Known rows, with every way that one mark hangs from another
z382[z52 z297 z582 z907]: [-50.3 -38.2 -41.3  26.9  32.3  15.8  18.1  11.2 -35.1   2.9   2.7 -15.8
  -8.0  42.5   4.1 -57.2  28.7  14.0  -8.7  25.3 -45.1 -31.6]
z382[z52[z297] z582 z887 z907]: [-42.6 -31.4  12.2  48.5  37.4 -46.5 -14.7  -7.5 -24.4 -24.3   9.4 -21.9
  -6.9   7.1  42.0 -13.7  43.8 -21.2  18.3  31.3 -45.0 -37.7]
z52[z297[z382[z907]]]: [ 38.9 -30.0  15.5 -23.5 -28.9  35.7  25.2 -36.3  31.3 -16.0  29.1 -32.6
 -25.1  -4.0  -5.5  -5.4  -2.8 -14.3 -11.7 -20.9  19.5   6.4]
z52[z382[z297]]: [ 35.6  -4.8   2.6 -11.0  -8.7  35.5  25.0 -17.2  -2.1  -5.7 -21.5  -9.1
  -2.9  12.6 -33.9  -3.2 -16.0   7.0  -9.5 -28.0  21.8   2.6]
z52[z201 z297 z382[z582 z887 z907]]: [-36.6  46.1  19.5  16.0 -16.5  -5.2 -10.4 -38.0   7.1 -16.7   9.6  -7.6
 -38.7 -47.5 -13.4  40.2  64.7 -42.0  10.7  -9.4  -4.9  -1.8]
z907[z382]: [ 72.1 -20.6   3.6 -41.6   3.0  32.7 -19.4  -3.4  26.9   1.8   4.4  13.4
  23.4  15.4 -18.0 -10.0 -24.7  23.5 -18.6 -10.5  62.3   9.2]
z907[z382[z297 z887]]: [ 43.4 -20.5  14.4 -30.5   5.6   9.3 -18.6   6.2  -5.2  -3.7   4.2  28.3
  11.9  14.6 -22.1  -8.4   1.6  50.6 -14.9 -11.3  32.0  11.3]
z631[z382[z907]]: [ 31.7  -1.5   6.7 -46.9 -24.4  19.5  -5.0 -12.5  -8.0  24.2 -34.6   7.4
   8.5   2.3 -10.2 -20.8 -20.4  19.7 -25.3  15.9  32.2 -15.5]
z297[z52 z382[z582 z907]]: [ 24.7  -9.9 -19.7  -9.0 -14.4  -4.0  -3.1 -44.4 -16.2  16.1  15.6  -7.3
  18.4  16.7  19.9 -41.3 -28.4 -12.1  13.3   8.9 -14.5  43.5]
z382[z297 z907]: [ -5.8 -24.7  -9.7 -26.2 -18.5  59.9  23.6   7.1  -1.6  -2.4   6.6 -28.2
  -1.4  41.9  -7.1 -26.4  11.5  31.1 -30.6   7.4 -20.3 -23.1]
z582[z382[z297[z52[z201]] z887 z907]]: [-16.0   7.2  -3.3 -26.6 -28.7  -9.6  -1.1  29.3 -11.6   0.9  30.6  15.8
 -11.0  -0.6   2.8   9.5   3.7  14.5  22.5   9.8 -36.1   0.1]
z297[z52[z201 z382[z907]]]: [  4.7   9.3  -7.8  -1.1 -35.4  12.8   8.9 -27.1  -1.6  -2.4  40.1 -18.0
  -2.3   4.4   6.7  27.8 -35.0 -24.8  34.4 -17.7  31.8  36.2]
z907[z382[z52[z201 z297] z582 z887]]: [  9.9 -12.3   5.2  13.0  29.9 -26.6 -32.3  -2.0   3.2  -9.8  23.4  27.2
  -3.6 -14.8  -5.2   7.8  20.2   3.9  12.5  -4.4  39.0   9.9]
z887[z382[z297 z582]]: [  5.6  24.5  18.3 -23.6  23.3  10.4  12.2  23.9  52.0  -1.2 -47.1   8.3
  11.2 -29.0  -1.2 -22.8   4.8   2.2 -27.8   6.2 -29.4  -8.0]
z297[z382]: [ 70.1  -6.2   5.6 -23.3 -12.8  32.0   4.3 -13.8  34.7   9.7 -22.1 -12.0
  25.7  10.5 -16.4   1.2 -37.7   4.0 -29.2 -21.9  29.8  17.1]
z887[z382[z52[z201] z297]]: [-13.1   7.6  -2.2  -1.8   9.6  13.7  35.7  52.1  34.4   2.9  -8.2  10.6
 -16.1 -18.1 -13.6  16.2 -28.4  11.7 -19.6 -23.6   8.1  -3.0]
z582[z382[z52[z297] z887 z907]]: [ -0.6 -25.2   0.9  -3.1  -2.9 -27.1   3.1  28.4  -9.3  -9.3  27.1   4.7
 -20.1   0.6  12.7   8.3  -6.6  -6.1  22.6   7.6 -19.8 -28.2]
z582[z382[z52 z297 z887 z907]]: [-15.6 -22.3 -15.3  -4.2   0.0 -15.8   8.7  46.5 -30.7   4.0  13.0  17.7
 -13.8  18.2  -1.9  -5.9  -4.4  25.1  11.4   9.0 -36.8 -27.7]
z297[z52[z201] z382[z582 z887 z907]]: [-10.1  27.5  -5.9   9.4 -20.3 -29.4 -25.8 -29.5 -16.4  16.2  19.4   5.7
  15.0  -8.7  19.8   8.4  -2.2 -13.4  19.6   6.3 -18.0  48.6]
z887[z382]: [ 39.9  17.2  30.7 -31.9   7.8  14.7  10.4  27.4  67.5  -2.7 -40.0  -2.3
  20.4 -23.3   8.3   9.5 -36.0  -5.8 -28.9  -7.6   8.4 -11.4]
z887[z382[z297[z52] z907]]: [ -5.1   2.3   2.0 -34.0 -10.3  17.7  31.4  21.8  10.6   6.0  -3.3   3.7
  -7.5  -2.5   9.6 -23.5 -24.9  17.3 -18.1   0.6 -25.6   2.5]
z582[z382[z52 z297]]: [ 14.6 -30.4 -21.1 -13.0  -0.4  10.9  27.5  42.5   9.4  -1.2  19.1   9.2
 -14.0  11.1 -18.1  -5.8 -27.7  10.4  15.6 -10.8   0.8 -11.3]
z61[z201]: [ 52.7   1.3  -1.8  18.8 -16.1  31.8  -3.9  12.5  33.0 -45.0   6.5 -20.0
  49.2  32.5  16.6  30.1  -6.8   1.2  -1.9 -13.3  47.8  12.8]
z297[z52[z201 z382[z887]]]: [ 12.9  14.6  17.0  10.6 -27.5 -14.4  -3.2 -22.9   4.9 -14.4  33.0 -12.5
   7.5  -9.3  11.7  50.0 -35.6 -26.0  47.1 -25.5  35.8  44.1]
z907[z382[z52[z201] z297 z582 z887]]: [ -5.1  -9.1 -11.2  11.7  31.4 -16.0 -26.4  16.2 -17.4   3.5  10.7  40.3
   0.8   2.3 -21.2  -6.1  23.8  33.6   0.1  -3.4  23.2  11.9]

Rows
[-18.7   1.1 -10.9  40.5  35.5  -0.1 -10.3  14.6  41.9  -8.8  -2.6 -20.9
  19.0  -2.9   8.9  19.5   6.5 -34.4   9.9   4.6  17.1 -11.3] | z382[z52[z201] z582]
[-89.2   2.9 -18.1  50.6  29.0 -22.6 -12.0  27.9 -41.0  -0.9   2.8   1.6
  -8.3  15.9   8.4  -0.1  60.4  16.8   0.4  24.8 -56.3 -27.8] | z382[z52[z201] z297 z582 z887 z907]
[  3.1  12.8   6.4 -17.7 -47.3  46.7  16.6 -22.0  52.7  -7.6  46.8 -25.8
 -38.3 -28.9 -21.5  42.4  15.0 -24.4 -13.8 -32.7  35.0  18.5] | z52[z201 z297[z382[z907]]]
[ 12.7  -5.2  10.4  10.0  -4.7 -27.5  -8.2 -39.5 -25.0 -10.9  10.4 -13.0
  17.9  10.1  29.5  -8.0 -20.5 -23.4  42.4   6.9  -7.4  24.9] | z297[z52[z382[z582 z887 z907]]]
[-43.2  -5.0  10.3   1.6 -28.1  -2.2   1.6   7.2 -31.2 -11.6  37.9 -13.8
  -5.1  21.4  19.2  15.4  17.9  28.2  13.7   6.8 -35.0   7.6] | z382[z297[z52[z201]] z887 z907]
[ -0.6  10.1 -15.7  -6.0   5.2  28.6   9.1 -26.8 -25.1   7.6 -35.5  -2.4
  -1.9  14.5 -24.4 -38.1  24.0   1.3 -17.0   5.3 -23.1 -14.1] | z52[z382[z297 z582 z907]]
[-30.2 -42.7 -16.5  30.2  28.5   0.4   9.7 -15.3  -3.9 -15.5  21.6 -33.7
 -15.4  17.0  26.6 -37.0  25.1 -30.4   8.6  23.5 -22.0 -33.5] | z382[z52[z297] z582 z907]
[  4.5  33.1  11.8 -27.6  21.9   7.0  -5.8  17.2  44.1   9.5 -53.7   3.3
  22.1 -21.1  18.8 -24.2   3.6 -11.3 -37.1  25.7 -35.0 -26.9] | z887[z382[z582 z907]]
[-28.1  22.4  -3.8   7.3  28.5  -1.2  20.6  43.3  36.9   4.4 -24.7  15.7
  -8.5 -30.0  -7.0  -2.9  -0.6  -1.8 -16.6  -4.5 -16.1  -5.6] | z887[z382[z52[z201] z297 z582]]
[ 15.6  -8.7 -33.1   3.6 -13.1  27.4   9.5   3.6  -6.4  26.6   3.0  -4.9
  -0.2  23.6 -18.7   6.5 -32.6   8.0 -29.4 -18.0  24.0   6.2] | z297[z382[z52[z201] z907]]
[-44.8  60.6  -5.0  13.4  -5.5   5.8 -16.3  -7.2 -18.9   9.6 -26.2  12.1
  -8.5 -17.0 -29.3  27.1  55.7  -0.9 -11.2  -0.8 -22.2  -4.5] | z52[z201 z382[z297 z582 z887 z907]]
[ -1.7  45.9 -13.4  -7.4 -28.5  44.3  -1.3  -7.7  11.2  14.0 -10.7  -8.2
  -5.1  -4.1 -31.3  43.2   1.9 -15.3 -20.3 -19.8  31.7  -3.6] | z52[z201 z382[z907]]
[ -2.0  14.5   6.1   8.0 -31.0  -9.5  -2.9 -22.8 -12.2  -6.2  34.0 -12.2
   2.6  -0.1  14.7  39.0 -27.0 -20.8  39.3 -14.2  20.7  34.2] | z297[z52[z201 z382[z887 z907]]]
[  1.7 -28.9  15.5  -5.2 -10.1 -30.3   1.6  -8.6 -44.7   8.2  -7.3  13.0
 -20.4  -4.6   3.3  -6.7 -11.1  16.1   3.0   8.9  24.1 -17.3] | z631[z382[z52[z297] z887 z907]]
[-64.4  15.4   5.8  15.4   0.8 -21.9 -19.4  -6.5 -27.7  -9.3  14.0  -6.2
   7.2   4.8  28.5 -12.3  57.4   9.5  19.1  33.8 -68.7   3.9] | z382[z297[z52[z201]] z582 z887 z907]
[-34.3  19.4  -3.6   4.5  21.2  -5.2  13.3  24.6  32.7   3.4  -8.7   3.0
 -20.7 -34.0  12.6  -3.9   8.9 -25.1 -17.1   8.5 -19.8 -19.7] | z887[z382[z52[z201 z297] z582 z907]]
[ 45.4 -21.9   7.9  17.4   9.2 -17.3  -0.7   2.9  -5.1   5.9 -16.7  -0.9
  18.9  15.9  -4.5  14.3 -39.8  10.9  -9.8 -22.6  20.7  10.2] | z297[z382[z52 z887]]
[ 20.1   3.0  44.4  13.8   8.2 -23.2  -0.6 -52.6  11.3 -35.4 -10.2 -14.2
 -18.1 -36.1  -1.4   7.9  34.1 -40.8  23.2 -12.7  -0.5  -1.0] | z52[z297 z382[z582 z887]]
[-48.9  22.6 -21.2   2.6  24.0   6.2  18.7  41.7  11.2  15.7 -22.7  16.2
 -15.6 -16.0  -3.7 -18.4  10.8   6.7 -28.7  10.5 -35.9 -18.5] | z887[z382[z52[z201] z297 z582 z907]]
[  0.5 -12.0 -15.0  -8.8  10.7 -11.2  -8.0  -9.6 -32.0  28.5 -37.3  16.3
   4.5   3.7  -2.8 -42.2  -7.7   7.1 -11.0  29.2  15.0 -21.2] | z631[z382[z52 z582 z907]]
[ 38.5 -15.8  23.8   5.8 -15.0 -22.2   3.6 -33.0  -8.9 -19.5  19.7 -17.2
  18.0   8.3  22.6  17.1 -48.8 -19.2  48.7 -16.1  24.1  35.2] | z297[z52[z382[z887]]]
[-24.7   9.5   7.6  10.4  10.4 -36.3  -9.1   7.9 -28.9  14.9 -30.7  33.9
  -7.3 -23.7 -18.6  -1.2  16.2  21.7   5.1   8.3  13.6  -0.1] | z631[z382[z52[z201] z297 z582 z887]]
[ 47.3 -37.1   5.6  -0.6  25.1 -16.6 -24.1  13.0 -13.5  -1.4  10.3  24.9
  17.5  19.9  -4.3   3.7 -28.0  31.1   0.1 -11.0  52.3   4.3] | z907[z382[z52 z887]]
[-12.4  24.6   4.4  14.6 -17.1 -19.7 -14.4 -30.0  -9.9  -5.6  22.4  -8.6
   8.5  -8.4  19.3  25.7  -8.0 -29.7  41.1  -1.6   3.6  32.9] | z297[z52[z201 z382[z582 z887 z907]]]
[  9.2  -6.3 -17.8 -46.1 -21.7  33.4  14.4  30.1   8.8   8.2   8.2   6.0
  -8.1  12.1 -15.6 -19.9  -1.2  17.7  -8.3   9.1 -26.2 -21.4] | z582[z382[z297 z907]]
[-10.7   5.9  24.5  12.8   8.0 -46.7 -15.7 -10.6  -6.8   1.9 -18.2  21.3
 -11.6 -42.0  -3.2  13.8  13.6  -9.2  16.7   7.1  29.3  -2.1] | z631[z382[z52[z201 z297] z582 z887]]
[ -9.6  13.9 -15.8  26.5  14.1 -19.1 -21.8  -0.6 -17.7  22.0 -22.2   8.7
  14.1   5.0  -1.3   3.3   7.9   0.9 -19.5   5.6 -16.0   0.3] | z297[z382[z52[z201] z582 z887 z907]]
[  9.7  -7.5 -11.0  22.2  23.2 -25.0 -17.6  -8.1 -28.7  18.9 -30.5   4.9
  20.7  17.6   6.5 -19.4  -1.4   5.3 -18.0  12.0 -24.0  -5.4] | z297[z382[z52 z582 z887 z907]]
